Known rows, with every way that one mark hangs from another:
Z_397{Z_277 Z_376{Z_328} Z_592}: [ 0.17  0.13  0.18 -0.35  0.02 -0.13  0.17 -0.21 -0.09 -0.19 -0.09 -0.21
 -0.03 -0.43 -0.06  0.04 -0.27 -0.03 -0.22  0.12 -0.04]
Z_592{Z_397{Z_376} Z_428}: [ 0.26  0.07  0.18 -0.26  0.03 -0.01  0.31 -0.08  0.14 -0.04  0.04  0.01
  0.02 -0.24 -0.02  0.12 -0.16 -0.18  0.00  0.06  0.08]
Z_592{Z_428}: [ 0.10 -0.03  0.00  0.07  0.04  0.01  0.07 -0.05  0.07 -0.05 -0.01  0.02
 -0.03 -0.07  0.03  0.03 -0.05 -0.06 -0.06  0.11  0.01]
Z_43{Z_397{Z_277 Z_376 Z_592{Z_428}}}: [ 0.31  0.08  0.16 -0.46 -0.06 -0.03  0.13 -0.21 -0.14 -0.23 -0.01 -0.14
 -0.02 -0.31 -0.12  0.12 -0.38 -0.05 -0.13  0.25 -0.08]
Z_328{Z_376{Z_397{Z_43}}}: [ 0.09  0.07  0.12 -0.09  0.06  0.18  0.05 -0.05  0.07  0.04  0.00 -0.06
 -0.01 -0.13 -0.18  0.10  0.08 -0.15 -0.03  0.17 -0.11]
Z_376{Z_397{Z_43 Z_592}}: [ 0.22  0.04 -0.05 -0.17  0.07  0.14  0.00 -0.03  0.10 -0.08  0.09 -0.16
  0.16 -0.26 -0.11 -0.01 -0.01 -0.10 -0.10  0.26  0.02]
Z_592{Z_397{Z_277} Z_428}: [ 0.30 -0.04  0.15 -0.07 -0.04 -0.08  0.29 -0.06 -0.03  0.04  0.19 -0.14
 -0.06 -0.13  0.14  0.13 -0.14 -0.04 -0.03  0.20 -0.01]
Z_397{Z_376 Z_592}: [ 0.08  0.07  0.03 -0.37  0.06  0.00  0.05 -0.08  0.04 -0.14 -0.09 -0.07
  0.11 -0.25 -0.10 -0.01 -0.13 -0.11 -0.09  0.06 -0.01]
Z_592{Z_397{Z_43 Z_277 Z_376} Z_428}: [ 0.47  0.01  0.32 -0.31 -0.12 -0.02  0.26 -0.06  0.05 -0.09  0.18 -0.10
  0.10 -0.19 -0.08  0.15 -0.18 -0.05 -0.05  0.24 -0.01]
Z_592{Z_397{Z_376}}: [ 0.14  0.09  0.16 -0.31 -0.01  0.00  0.24 -0.07  0.08  0.01  0.07 -0.02
  0.06 -0.20 -0.06  0.07 -0.09 -0.09  0.05 -0.05  0.08]
Z_328{Z_376}: [-0.09  0.01  0.09 -0.08  0.09  0.04  0.06 -0.05 -0.03  0.06 -0.08  0.01
 -0.09 -0.06 -0.06  0.05  0.07 -0.13  0.02  0.04 -0.17]
Z_428{Z_592{Z_397}}: [ 0.02 -0.11  0.10 -0.04  0.06  0.05  0.13 -0.09  0.13  0.16  0.16 -0.07
  0.02  0.01 -0.01 -0.06  0.07 -0.20  0.12 -0.06 -0.02]
Z_592{Z_397 Z_428}: [ 0.22  0.02  0.06 -0.05  0.08 -0.04  0.26 -0.06  0.12  0.04  0.11 -0.02
  0.00 -0.16  0.07  0.08 -0.07 -0.16  0.03  0.12  0.07]
Z_426{Z_428{Z_592}}: [-0.10 -0.19 -0.04  0.10 -0.02  0.12 -0.04 -0.08  0.12 -0.01  0.01 -0.05
 -0.07  0.08 -0.05 -0.05  0.01 -0.04  0.05 -0.11  0.02]
Z_328{Z_376{Z_397{Z_43 Z_277 Z_592}}}: [ 0.21  0.04  0.10 -0.30  0.06  0.12  0.07 -0.12 -0.08 -0.01  0.08 -0.27
  0.04 -0.25 -0.10  0.06 -0.01 -0.14 -0.13  0.35 -0.25]
Z_277{Z_397}: [-0.10  0.09  0.04 -0.07 -0.04 -0.02  0.10 -0.12  0.04  0.05 -0.04 -0.08
  0.09  0.12 -0.10  0.19  0.06  0.04  0.02 -0.07  0.05]
Z_277{Z_397{Z_43 Z_376 Z_592{Z_428}}}: [ 0.21  0.10  0.12 -0.42  0.05  0.03  0.16 -0.23  0.18 -0.22 -0.09 -0.15
  0.27 -0.19 -0.26  0.18 -0.09 -0.10 -0.13  0.19  0.02]
Z_426{Z_428{Z_592{Z_397{Z_277 Z_376}}}}: [ 0.16 -0.13  0.22 -0.25 -0.14  0.04  0.25 -0.13  0.04  0.00  0.19 -0.17
 -0.07 -0.06 -0.05  0.09 -0.16 -0.06  0.02 -0.05  0.03]
Z_397{Z_43 Z_376 Z_592}: [ 0.18  0.04  0.09 -0.42  0.03  0.06 -0.02 -0.05  0.06 -0.20 -0.07 -0.11
  0.22 -0.25 -0.20 -0.02 -0.10 -0.09 -0.10  0.17 -0.05]
Z_426{Z_428{Z_592{Z_397{Z_43 Z_376}}}}: [ 0.18 -0.13  0.19 -0.25 -0.06  0.16  0.13 -0.09  0.25 -0.06  0.12 -0.09
  0.08 -0.08 -0.20 -0.01 -0.06 -0.11  0.05 -0.05  0.07]

Rows:
[ 0.09  0.05  0.05 -0.25  0.08  0.06  0.15 -0.13 -0.12  0.04  0.04 -0.27
 -0.08 -0.26 -0.02  0.08 -0.06 -0.17 -0.14  0.25 -0.19] : Z_328{Z_376{Z_397{Z_277 Z_592}}}
[ 0.09  0.13  0.07 -0.40  0.08 -0.04  0.23 -0.23  0.11 -0.16 -0.14 -0.12
  0.15 -0.21 -0.16  0.18 -0.15 -0.13 -0.10  0.11  0.04] : Z_277{Z_397{Z_376 Z_592{Z_428}}}
[ 0.09 -0.14  0.17 -0.06 -0.04  0.01  0.17 -0.10 -0.01  0.17  0.27 -0.19
 -0.04  0.07  0.06 -0.02  0.01 -0.10  0.07  0.05 -0.09] : Z_428{Z_592{Z_397{Z_277}}}
[ 0.20  0.20  0.17 -0.35  0.14 -0.01  0.17 -0.32  0.05 -0.26 -0.20 -0.04
 -0.04 -0.59 -0.23  0.06 -0.41 -0.13 -0.13  0.16  0.06] : Z_43{Z_397{Z_376{Z_328} Z_592{Z_428}}}
[ 0.17  0.11  0.27 -0.32 -0.20 -0.01  0.05 -0.12 -0.22 -0.11  0.02 -0.03
 -0.06 -0.09 -0.15  0.16 -0.27  0.12 -0.01  0.02 -0.06] : Z_43{Z_397{Z_277 Z_376}}
[ 0.07 -0.10  0.14 -0.24 -0.06  0.09  0.21 -0.14  0.20 -0.01  0.07 -0.08
  0.00 -0.10 -0.08  0.03 -0.07 -0.14  0.08 -0.15  0.12] : Z_426{Z_428{Z_592{Z_397{Z_376}}}}
[ 0.20  0.10  0.05 -0.10  0.07 -0.04  0.20 -0.19 -0.07 -0.05  0.05 -0.28
 -0.09 -0.43  0.02  0.06 -0.20 -0.07 -0.22  0.21  0.05] : Z_376{Z_328 Z_397{Z_277 Z_592}}
[ 0.35  0.10  0.32 -0.21  0.01 -0.14  0.43 -0.21  0.01 -0.10  0.06 -0.10
 -0.08 -0.41  0.00  0.17 -0.31 -0.09 -0.13  0.13  0.06] : Z_592{Z_397{Z_277 Z_376{Z_328}} Z_428}
[ 0.14  0.19  0.25 -0.24  0.08 -0.07  0.31 -0.19  0.10 -0.04 -0.02 -0.05
 -0.03 -0.41 -0.10  0.08 -0.17 -0.10 -0.02 -0.05  0.14] : Z_592{Z_397{Z_376{Z_328}}}
[ 0.26  0.07  0.24 -0.34 -0.02  0.04  0.17 -0.03  0.13 -0.03  0.08 -0.04
  0.16 -0.19 -0.16  0.05 -0.08 -0.05  0.05  0.05  0.03] : Z_592{Z_397{Z_43 Z_376}}
[ 0.42 -0.03  0.03 -0.11 -0.01  0.08  0.11 -0.08  0.01 -0.13  0.16 -0.22
  0.08 -0.25 -0.03  0.07 -0.14 -0.10 -0.19  0.43 -0.06] : Z_376{Z_397{Z_43 Z_277 Z_592{Z_428}}}
[ 0.42 -0.02  0.17 -0.38 -0.06 -0.02  0.09 -0.11 -0.03 -0.27  0.01 -0.17
  0.15 -0.27 -0.12  0.04 -0.22 -0.06 -0.20  0.35 -0.12] : Z_397{Z_43 Z_277 Z_376 Z_592{Z_428}}
[ 0.25 -0.09  0.35 -0.30 -0.15  0.07  0.15 -0.10  0.05  0.03  0.24 -0.15
  0.12 -0.03 -0.14 -0.01 -0.04 -0.10  0.03  0.05 -0.12] : Z_428{Z_592{Z_397{Z_43 Z_277 Z_376}}}
[ 0.10  0.16 -0.02 -0.09  0.18  0.01  0.16 -0.17  0.08 -0.07 -0.03 -0.18
 -0.03 -0.46 -0.05  0.00 -0.13 -0.14 -0.17  0.13  0.10] : Z_376{Z_328 Z_397{Z_592}}
[ 0.17  0.12  0.13  0.08 -0.04 -0.06  0.18 -0.13 -0.07 -0.01  0.09 -0.14
 -0.16 -0.24  0.01  0.13 -0.16  0.03 -0.16  0.11  0.05] : Z_376{Z_328 Z_397{Z_277}}
[ 0.28  0.01  0.12 -0.01 -0.14  0.08  0.04  0.00 -0.07 -0.01  0.22 -0.15
  0.01 -0.04 -0.04  0.10 -0.05  0.06 -0.11  0.20 -0.03] : Z_376{Z_397{Z_43 Z_277}}
[ 0.13  0.18  0.34 -0.29 -0.12 -0.07  0.15 -0.23 -0.16 -0.17 -0.06 -0.05
 -0.17 -0.29 -0.22  0.14 -0.37  0.11 -0.10  0.02  0.01] : Z_43{Z_397{Z_277 Z_376{Z_328}}}
[ 0.28  0.06  0.19 -0.32  0.08 -0.12  0.24 -0.23 -0.02 -0.26 -0.08 -0.17
 -0.04 -0.50 -0.06  0.06 -0.33 -0.11 -0.27  0.22 -0.02] : Z_397{Z_277 Z_376{Z_328} Z_592{Z_428}}
[ 0.19  0.12  0.10 -0.27  0.19 -0.04  0.21 -0.22  0.12 -0.26 -0.20 -0.06
 -0.01 -0.52 -0.11  0.01 -0.28 -0.19 -0.22  0.15  0.06] : Z_397{Z_376{Z_328} Z_592{Z_428}}
[ 0.02 -0.17  0.03  0.00  0.01  0.07  0.15 -0.11  0.19  0.10  0.14 -0.11
 -0.03 -0.01  0.01  0.00  0.01 -0.11  0.12 -0.10  0.09] : Z_426{Z_428{Z_592{Z_397}}}
[-0.03  0.24  0.14 -0.39  0.10 -0.09  0.22 -0.33  0.09 -0.14 -0.23 -0.17
  0.12 -0.36 -0.22  0.13 -0.16 -0.08 -0.14 -0.02  0.09] : Z_277{Z_397{Z_376{Z_328} Z_592}}
